What can hang from each mark
Y: G J X
X: R Y
H: R Y
G: Y
R: G H K X
J: Y
E: Y

Every row comes from one small tree of marks. Brackets hold a mark, then the marks that hang from it, in alphabetical order. Every link used is in the known rows. Which tree was each row made from?
Known rows
(R H K): [-0.91,  3.55,  0.74, -1.12,  1.44,  1.68, -0.91, -2.16, -0.65,  0.77,
  0.04, -1.17, -1.54, -0.31, -0.32,  0.92, -0.54,  2.83, -0.57, -1.16,
 -0.10,  2.96,  1.64,  0.69, -0.94, -1.41]
(X (R (H (Y G J)) K)): [-0.88,  1.29,  0.18, -0.97,  0.28,  1.29, -1.72, -1.84, -0.07, -0.56,
 -0.36,  0.92, -2.28, -1.46,  0.37, -0.76, -1.45,  1.84, -0.45, -0.98,
 -0.21,  4.20, -0.06,  0.27, -2.48,  0.56]
(H (R X) Y): [ 0.86,  1.52,  0.93, -1.28, -0.47,  0.63, -0.42,  0.94, -2.32, -0.40,
 -1.32, -0.39, -2.39, -2.02,  0.88, -0.29, -2.36,  1.90, -0.68, -0.43,
  0.15,  4.27, -0.37, -0.37,  1.04,  0.15]
(X (R K) (Y G J)): [-2.51, -0.26,  0.33, -1.76,  1.22,  0.67, -1.97, -3.71,  0.46, -0.59,
 -1.43,  1.48, -0.09, -4.27,  0.10, -0.62, -1.55,  1.10,  0.34, -1.04,
 -1.20,  4.89, -0.90,  0.77, -3.12,  0.91]
(R G H (X (Y J))): [-1.96,  2.85, -3.47,  2.45, -1.58,  2.02, -2.10, -3.36,  0.81, -0.86,
 -1.12, -0.42, -1.10, -1.42,  0.56, -1.73, -0.45,  2.19, -1.18, -2.75,
  0.05,  1.97,  1.77,  1.87,  1.01, -0.54]
(R H): [-1.23,  2.93,  1.89, -0.59,  0.34,  0.89, -1.37, -1.36, -1.45,  1.42,
 -0.04, -0.78, -1.40, -1.25, -0.73,  0.14, -0.49,  2.61, -0.26, -0.01,
 -0.83,  3.41,  1.64,  0.61,  0.75, -1.57]
(J Y): [-0.87,  3.83,  4.06, -1.54, -0.09,  0.93, -1.46, -1.51, -0.75,  0.92,
 -0.97, -1.45, -0.16, -3.12, -1.32,  1.81, -1.12,  2.52, -0.05,  0.58,
 -1.46,  3.89,  1.03,  0.66, -1.09, -0.55]
(Y X): [-2.39,  1.48,  3.33, -1.01,  0.57,  0.74, -1.38, -0.71, -2.01,  1.65,
 -0.11, -0.66, -0.28, -2.62, -1.07,  0.67, -1.12,  2.08,  0.32, -0.61,
 -3.20,  4.34,  1.33, -0.25,  0.59, -1.15]
(R X): [-1.98,  2.93,  2.00, -0.26,  0.58,  0.93, -0.44, -0.77, -1.67,  1.04,
 -0.04, -1.57, -0.32, -2.13, -0.56,  0.68, -1.17,  2.29, -0.13, -0.16,
 -0.33,  4.42,  1.30,  0.15,  1.30, -1.54]
(H (R K X) (Y G J)): [-0.24,  0.69, -0.74, -1.35,  0.63,  1.99, -0.64,  0.04, -0.77, -1.34,
 -0.98,  0.01, -1.03, -0.65,  0.93, -1.02, -2.57,  1.27, -0.64, -0.88,
 -1.21,  5.11,  0.03,  0.34, -1.75,  1.79]
(R (G (Y X)) H K): [-1.86,  3.47, -1.21,  0.61, -0.89,  2.44, -2.08, -3.43,  0.17,  0.48,
 -1.21, -1.25, -2.06, -0.31,  0.98, -0.46, -1.69,  2.20, -0.84, -2.96,
 -1.46,  1.07,  1.51,  1.47, -0.66, -0.82]
(Y G (X (R H K))): [-2.06,  0.94,  2.27,  0.05,  0.33,  1.52, -1.87, -1.78, -0.36,  0.01,
 -0.18,  0.60, -1.23, -1.55, -0.96, -0.14, -1.17,  1.78, -0.14, -1.71,
 -3.08,  4.90,  0.47, -0.35, -1.13,  0.30]
(H (Y J)): [-1.65,  0.94,  1.06, -2.08, -0.32,  0.79, -1.43, -0.57, -1.79,  0.94,
 -0.48,  0.13, -0.70, -2.39,  0.02, -0.50, -1.48,  1.71,  0.06,  0.70,
 -1.19,  4.21,  1.04,  0.78, -1.21, -0.22]
(E (Y G J (X (R H K)))): [-1.60,  0.90,  0.04,  0.22, -0.31,  1.86, -2.48, -1.59,  1.19, -0.24,
  0.67,  0.73, -0.82, -2.34,  0.09, -1.35, -1.62,  1.76, -1.22, -1.49,
 -3.34,  5.33,  1.06, -0.61, -2.93,  1.16]
(R (H Y) K X): [ 0.19,  3.62, -1.36,  0.69, -1.20,  2.26, -0.31, -0.82, -0.47, -0.70,
 -0.55, -1.36, -2.40,  0.76,  0.48,  0.24, -1.18,  2.66, -1.42, -2.49,
  1.40,  3.41,  1.78,  0.91,  0.04, -1.01]
(E Y): [-0.81,  2.79,  1.88, -1.65, -0.06,  0.58, -1.58, -1.33, -0.95,  1.43,
  0.46, -0.85, -1.05, -4.00, -0.30,  0.58, -1.23,  2.56, -1.13,  0.32,
 -0.74,  3.98,  1.30, -0.87, -0.89, -1.37]
(H R (Y J)): [-0.01,  0.30,  0.81, -2.69,  0.76,  0.57, -1.31,  0.48, -2.02,  0.08,
 -0.90,  0.56, -1.56, -2.43,  0.98, -1.09, -2.35,  1.42, -0.09,  0.64,
 -1.52,  4.34, -0.40,  0.13, -0.94,  1.12]
(H (Y G J (X R))): [-2.27, -0.81,  1.59, -0.86, -1.24,  1.03, -2.15, -0.50, -1.07, -0.02,
 -0.64,  1.50, -0.80, -2.55, -0.32, -1.36, -1.95,  1.04,  0.14, -0.36,
 -3.29,  5.48,  0.27,  0.10, -1.63,  1.20]

Which tree is each row?
[-4.12, -0.13,  2.36, -0.65,  0.87,  1.68, -2.07, -1.06, -0.85,  1.19,
  0.15,  0.35,  1.56, -1.80, -1.36, -0.96, -1.19,  1.11,  0.71,  0.06,
 -5.63,  5.79,  1.74,  0.55, -1.24,  0.77] : (Y G J X)
[-3.85, -0.82,  2.54, -0.43,  1.02,  1.21, -2.39, -1.28, -0.45,  0.48,
  0.16,  1.27,  0.60, -2.81, -0.81, -1.38, -1.60,  0.91,  0.82, -0.16,
 -5.06,  6.08,  0.31, -0.08, -1.77,  1.40] : (Y G J (X R))
[-0.80,  2.09, -1.72, -0.13, -0.16,  0.89, -2.42, -4.78,  0.74, -1.10,
 -1.64,  0.87, -2.87, -3.64,  0.82, -0.34, -0.80,  2.26, -0.82, -3.00,
  1.33,  1.53, -0.58,  0.65, -1.33, -0.51] : (X (R G H K) Y)
[-0.17,  1.55,  1.18, -0.99,  0.91,  0.34, -0.58, -0.66, -1.64, -0.14,
 -1.54, -0.55, -1.16, -3.22,  0.54, -0.06, -1.99,  1.84, -0.28, -0.82,
 -0.50,  4.39, -0.58,  0.00,  1.45, -0.19] : (H (R (X Y)))
[-1.75,  0.41, -0.44, -0.93, -0.44,  1.39, -2.20, -1.33, -0.52, -0.49,
 -0.46,  0.94, -1.73, -2.44,  0.71, -0.92, -1.77,  1.57, -0.26, -1.70,
 -1.82,  3.37,  0.28,  0.17, -2.14,  0.71] : (H (Y J (X (R G K))))
[-0.48,  3.57,  1.83,  0.43, -0.73,  1.83, -2.29, -2.32,  0.85, -0.74,
 -0.95, -0.59, -1.67, -2.31, -0.51,  0.91, -1.19,  2.59, -0.65, -2.31,
 -1.93,  2.82,  0.50,  0.27, -1.82,  0.40] : (J (Y (X (R G H K))))
[-2.79, -0.77,  1.24, -1.29,  0.34,  0.10, -2.34, -3.17, -0.16, -0.15,
 -1.52,  1.81, -0.03, -5.00, -0.24, -1.21, -1.46,  0.93,  0.60, -0.05,
 -1.81,  5.34, -0.93,  0.69, -1.78,  0.82] : (X R (Y G J))
[-2.10, -0.50,  1.01, -1.16, -0.65,  1.41, -1.95, -0.81, -0.66, -0.37,
 -0.57,  1.30, -0.83, -2.09, -0.09, -1.01, -1.95,  1.16,  0.05, -0.93,
 -2.94,  5.21,  0.29,  0.18, -2.49,  1.22] : (H (Y G J (X (R K))))
[ 0.47,  1.60,  0.22, -2.07, -0.21,  0.65, -1.75, -0.94, -2.01, -0.25,
 -1.28,  0.23, -2.86, -2.99,  0.80, -0.42, -1.86,  1.99, -0.72, -0.35,
 -0.03,  1.94, -0.34, -0.33, -0.09,  0.17] : (H (R G) Y)
[-2.58,  0.27, -0.77, -0.80,  0.41,  0.21, -2.86, -4.16,  0.26, -0.45,
 -1.35,  1.52, -1.06, -5.44,  0.75, -1.31, -1.19,  1.44,  0.09, -1.15,
 -0.49,  2.80, -0.84,  0.77, -1.56,  0.35] : (X (R G) (Y J))
[-0.80,  2.72,  3.30,  0.17, -0.96,  1.89, -2.09, -1.78,  0.65, -0.61,
 -1.10, -0.31, -0.80, -1.93, -1.31,  0.90, -1.38,  2.08, -0.39, -1.57,
 -3.03,  4.72,  0.52,  0.28, -2.12,  0.97] : (J (Y G (X (R H K))))
[-2.11,  1.18,  2.92, -0.15, -1.41,  0.49, -1.77, -1.05, -1.43,  1.59,
 -1.59, -0.33, -1.68, -2.56,  0.78, -0.91, -2.94,  1.35,  0.43, -0.82,
 -2.81,  4.42, -0.33,  0.71,  0.63, -0.40] : (G (Y (X (R H))))
[-2.30,  0.83, -1.70, -1.21,  1.29,  0.84, -2.48, -4.75,  0.88, -0.89,
 -1.26,  1.19, -1.15, -4.69,  1.02, -0.77, -1.28,  1.62, -0.11, -2.08,
 -0.01,  2.43, -0.85,  0.82, -2.89,  0.44] : (X (R G K) (Y J))
[-0.82,  4.17, -0.52,  0.69,  0.62,  2.24, -0.26, -1.48, -0.16, -0.06,
  0.07, -1.89, -1.45,  0.61,  0.03,  0.56, -0.81,  2.80, -1.03, -2.15,
  0.70,  3.55,  1.92,  0.81,  0.27, -1.38] : (R H K X)
[-2.63,  1.14, -0.90,  0.50,  1.35,  2.03, -2.54, -2.37,  0.73, -0.35,
  0.46,  0.68, -1.24, -1.47,  0.59, -1.40, -1.17,  1.80, -0.10, -2.45,
 -3.01,  3.18,  0.65,  0.36, -2.05,  0.81] : (Y J (X (R G H K)))
[-0.06,  1.27, -1.82, -2.37,  1.33,  1.65, -1.75, -1.51, -0.71, -0.93,
 -0.85,  0.29, -2.09, -1.83,  1.58, -0.88, -2.10,  1.79, -0.73, -1.08,
 -0.55,  2.13, -0.14,  0.26, -2.49,  1.23] : (H (R G K) (Y J))
[-1.64,  2.54,  4.45, -0.44, -1.13,  1.57, -1.91, -1.27, -0.41,  0.51,
 -1.20, -0.85,  0.49, -2.59, -2.09,  1.29, -1.23,  1.98,  0.04, -0.29,
 -4.05,  4.91,  1.35,  0.50, -1.16,  0.35] : (J (Y G X))
[-1.04,  1.57, -1.23, -0.20,  1.00,  1.09, -1.53, -1.97, -0.53, -0.80,
 -1.38, -0.20, -1.01, -3.16,  1.04, -1.10, -1.71,  1.74, -0.49, -1.39,
 -0.75,  2.85, -0.22,  0.46,  0.57,  0.52] : (H (R G (X (Y J))))
[-1.35,  1.61,  1.88, -0.21,  0.88,  1.09, -1.61, -1.34, -0.68,  0.25,
 -0.01,  0.07, -1.99, -1.79, -0.19,  0.20, -1.28,  2.26, -0.10, -2.11,
 -2.02,  4.05,  0.30, -0.40, -0.58, -0.44] : (Y (X (R H K)))
[-0.31,  1.25, -1.80, -0.46, -0.16,  1.51, -1.52, -0.38, -0.97, -1.12,
 -0.86,  0.11, -1.91, -1.84,  1.54, -1.71, -2.24,  1.59, -0.82, -0.93,
 -0.51,  2.89,  0.03,  0.32, -0.18,  1.18] : (H (R G X) (Y J))
[-0.25,  1.61,  1.59, -0.83, -0.75,  0.23, -1.74, -1.05, -1.26,  0.14,
 -0.53,  0.76, -3.11, -2.59,  0.26, -0.49, -1.29,  2.13, -0.34, -0.36,
  0.52,  3.84, -0.38, -0.21, -0.22, -0.50] : (X (R (H Y)))
[-0.81,  1.21, -0.26, -1.24,  1.93,  1.37, -0.57, -1.40, -0.41, -0.91,
 -1.38, -0.37, -0.30, -2.00,  0.66, -0.33, -2.11,  1.55, -0.32, -1.41,
 -1.18,  4.80, -0.33,  0.44, -0.80,  0.88] : (H (R K (X (Y G J))))
[-1.86,  0.26, -0.72, -0.53,  0.34,  1.12, -2.15, -3.66,  0.98, -1.02,
 -1.41,  1.61, -0.95, -2.80,  0.29, -1.31, -1.22,  1.37, -0.18, -1.74,
 -1.02,  4.66, -0.40,  1.22, -2.67,  0.97] : (X (R H K) (Y G J))
[-0.89,  3.28,  2.56, -0.39, -0.21,  1.53, -2.18, -2.33,  0.53, -0.47,
 -0.93, -0.68, -1.16, -3.19, -0.66,  1.34, -1.42,  2.40, -0.34, -1.86,
 -2.10,  3.04,  0.24,  0.03, -2.11,  0.44] : (J (Y (X (R G K))))
